What can hang from each mark
J638: J612
J983: J3
J383: J3
J235: J19 J53 J989
J612: J989
J19: J235
J53: J239
J989: J3 J235
J3: J383

Every row comes from one small tree of marks. The marks that hang from a mark follow it in brackets, in the order of their numbers. Every link used is in the known rows. Which tree was each row made from?
Known rows
J19[J235[J53 J989[J3]]]: [ 0.90  0.17 -0.82 -0.10  0.02 -1.01  4.16  5.76 -0.54  0.79 -0.43 -0.52
 -2.49 -3.31 -2.01  5.71]
J383[J3]: [ 1.26  0.33  0.44  0.01 -3.28 -1.04  1.29 -2.82  0.10  2.08 -0.82 -2.87
 -1.50 -2.77 -2.21  2.05]
J612[J989]: [ 1.09 -0.35  0.45 -0.25 -2.35 -1.52  0.05  2.56 -1.26  2.01 -1.73 -1.61
 -2.98 -2.83 -3.59  1.82]
J983[J3[J383]]: [ 1.41 -1.54  0.41 -0.31 -0.79 -1.30  1.14  0.62 -0.08  0.73 -0.50 -3.38
 -1.22 -4.57 -2.60  0.28]
J235[J19 J989]: [-1.11  1.13 -1.38 -0.72 -1.68 -0.81  1.32  3.35 -0.64  0.25 -0.51  0.27
 -0.78 -2.38 -2.34  3.17]
J638[J612[J989[J3[J383] J235]]]: [ 2.03 -2.95  0.71  0.26  1.16 -0.96  2.20  5.39  0.60  2.38 -3.89 -1.06
 -3.06 -4.63 -3.29  3.29]
J19[J235[J53[J239] J989[J3]]]: [ 0.93  0.42  0.63  0.51 -0.08 -0.68  4.22  5.81 -0.83  0.43 -0.29  0.28
 -3.26 -3.33 -2.15  6.83]
J53[J239]: [ 0.63  0.87  1.54  0.58 -2.96 -1.23  1.32  0.50 -0.24  1.30 -0.40 -1.52
 -2.19 -2.50 -3.36  3.45]
J989[J3[J383] J235[J19]]: [ 0.98 -0.84 -0.86  0.05  0.10 -0.52  3.70  3.92  2.77  0.26 -2.26 -2.66
 -0.59 -3.61 -2.26  3.71]
J612[J989[J3 J235[J53]]]: [ 3.56 -0.86 -0.27 -0.32  0.05 -0.85  2.55  6.07  0.86  0.98 -3.31 -1.54
 -3.75 -2.66 -3.65  5.59]
J235[J19 J53 J989[J3]]: [ 0.81  0.81 -2.25 -0.85 -0.04 -0.52  3.96  6.39  0.04 -0.70 -1.47  0.52
 -1.56 -2.68 -1.83  4.90]
J235[J19 J53[J239] J989[J3[J383]]]: [-0.12  0.04 -0.67 -0.47  0.05  0.05  4.95  7.15 -0.37 -1.36 -0.96  1.16
 -1.75 -3.77 -1.50  5.02]
J19[J235[J53 J989]]: [ 0.28  1.00 -0.82 -0.09 -0.42 -0.95  2.65  4.15 -1.02  0.61  0.90 -0.45
 -2.13 -2.38 -2.28  4.95]
J235[J989]: [-0.65  0.77 -0.16 -0.90 -3.44 -1.21  1.09  2.52 -1.56  1.32 -0.39  0.01
 -1.49 -2.78 -3.15  3.45]
J19[J235[J989]]: [-0.90  0.55  0.00  0.09 -1.63 -1.25  1.50  2.62 -1.26  1.67  0.54 -0.78
 -1.64 -3.01 -2.58  3.87]
J612[J989[J3[J383] J235[J19 J53[J239]]]]: [ 2.37 -1.14  0.03  0.37  1.86  0.15  3.98  7.73  1.33 -0.76 -2.91 -0.72
 -3.26 -3.31 -2.53  5.36]
J989[J3[J383] J235[J19 J53[J239]]]: [ 2.02 -0.14 -0.31  0.46  1.29  0.14  5.16  5.52  2.61 -1.14 -1.84 -1.51
 -1.73 -2.97 -2.14  5.82]

Which tree is each row?
[ 0.28  1.24  0.58  0.52 -0.48 -0.64  2.93  4.32 -1.36  0.19  1.00  0.30
 -2.87 -2.38 -2.42  6.00]
J19[J235[J53[J239] J989]]
[ 0.34  1.85 -0.80 -0.18 -0.48 -0.16  2.66  5.11 -0.71 -1.26 -0.06  1.33
 -1.92 -1.79 -2.24  5.21]
J235[J19 J53[J239] J989]
[ 0.28  1.59 -2.29 -0.88 -0.45 -0.49  2.50  4.99 -0.54 -0.86 -0.16  0.67
 -1.28 -1.76 -2.12  4.17]
J235[J19 J53 J989]
[-0.35  0.28 -1.30 -0.71 -1.18 -0.85  2.65  4.58 -0.09  0.45 -1.80  0.13
 -1.15 -3.30 -2.02  3.91]
J235[J19 J989[J3]]
[ 1.64  1.14  0.76  1.36 -0.09 -0.97  3.16  2.35  0.19  0.52  0.87 -2.02
 -2.92 -2.11 -2.41  4.87]
J19[J235[J53[J239]]]
[ 1.90 -0.37 -1.81 -0.16  1.29 -0.21  4.98  5.47  2.91 -0.81 -1.85 -2.23
 -1.07 -3.04 -2.00  4.62]
J989[J3[J383] J235[J19 J53]]
[-0.13 -0.59  0.76  0.23  0.12 -0.41  5.15  6.38 -1.06  0.06  0.11  0.10
 -2.59 -4.37 -1.75  5.79]
J19[J235[J53[J239] J989[J3[J383]]]]
[ 3.30  0.15 -0.64 -0.13 -0.61 -0.87  3.73  3.75  2.16  0.55 -2.25 -2.19
 -2.24 -2.33 -3.23  6.03]
J989[J3 J235[J53]]
[ 0.45  1.38  0.45 -0.50 -2.28 -0.57  2.36  4.06 -1.68 -0.17  0.02  1.23
 -2.62 -2.22 -3.00  5.48]
J235[J53[J239] J989]
[-0.29 -0.21 -2.11 -1.14  0.10 -0.26  4.84  7.02 -0.10 -1.04 -1.12  0.51
 -0.95 -3.79 -1.39  3.91]
J235[J19 J53 J989[J3[J383]]]
[ 0.82  1.05 -0.75 -0.24 -0.16 -0.21  4.04  6.43 -0.23 -0.98 -1.34  1.38
 -2.30 -2.69 -1.91  5.97]
J235[J19 J53[J239] J989[J3]]
[ 1.23  0.36 -0.93 -1.12 -1.79 -0.92  3.54  5.37 -0.80  0.37 -1.40  0.44
 -2.24 -3.09 -2.62  5.25]
J235[J53 J989[J3]]
[-0.02 -0.62 -0.84 -1.38 -1.55 -0.65  4.58  6.05 -1.03  0.08 -1.00  0.22
 -1.69 -4.22 -2.19  4.33]
J235[J53 J989[J3[J383]]]
[-1.28 -1.23  0.19 -0.12 -1.04 -1.06  3.84  4.73 -0.87  1.56 -0.37 -1.09
 -1.42 -4.96 -1.93  3.68]
J19[J235[J989[J3[J383]]]]
[ 0.01 -0.34  0.57 -0.75 -1.64 -0.33  4.68  6.17 -1.29 -0.32 -0.90  1.02
 -2.41 -4.22 -2.33  5.32]
J235[J53[J239] J989[J3[J383]]]
[ 1.97  0.11 -0.95  0.31 -0.06 -0.78  2.74  3.22  2.99  0.63 -2.64 -2.51
 -1.20 -2.49 -2.72  4.79]
J989[J3 J235[J19]]
[-1.15 -1.11  0.03 -1.20 -2.84 -0.95  3.26  4.40 -1.11  1.14 -1.37 -0.14
 -1.16 -4.79 -2.49  3.25]
J235[J989[J3[J383]]]
[ 3.38 -2.52 -0.21  0.00  2.32 -0.65  3.40  7.02  0.67  1.17 -3.58 -0.59
 -3.53 -4.04 -3.04  4.28]
J638[J612[J989[J3[J383] J235[J53]]]]
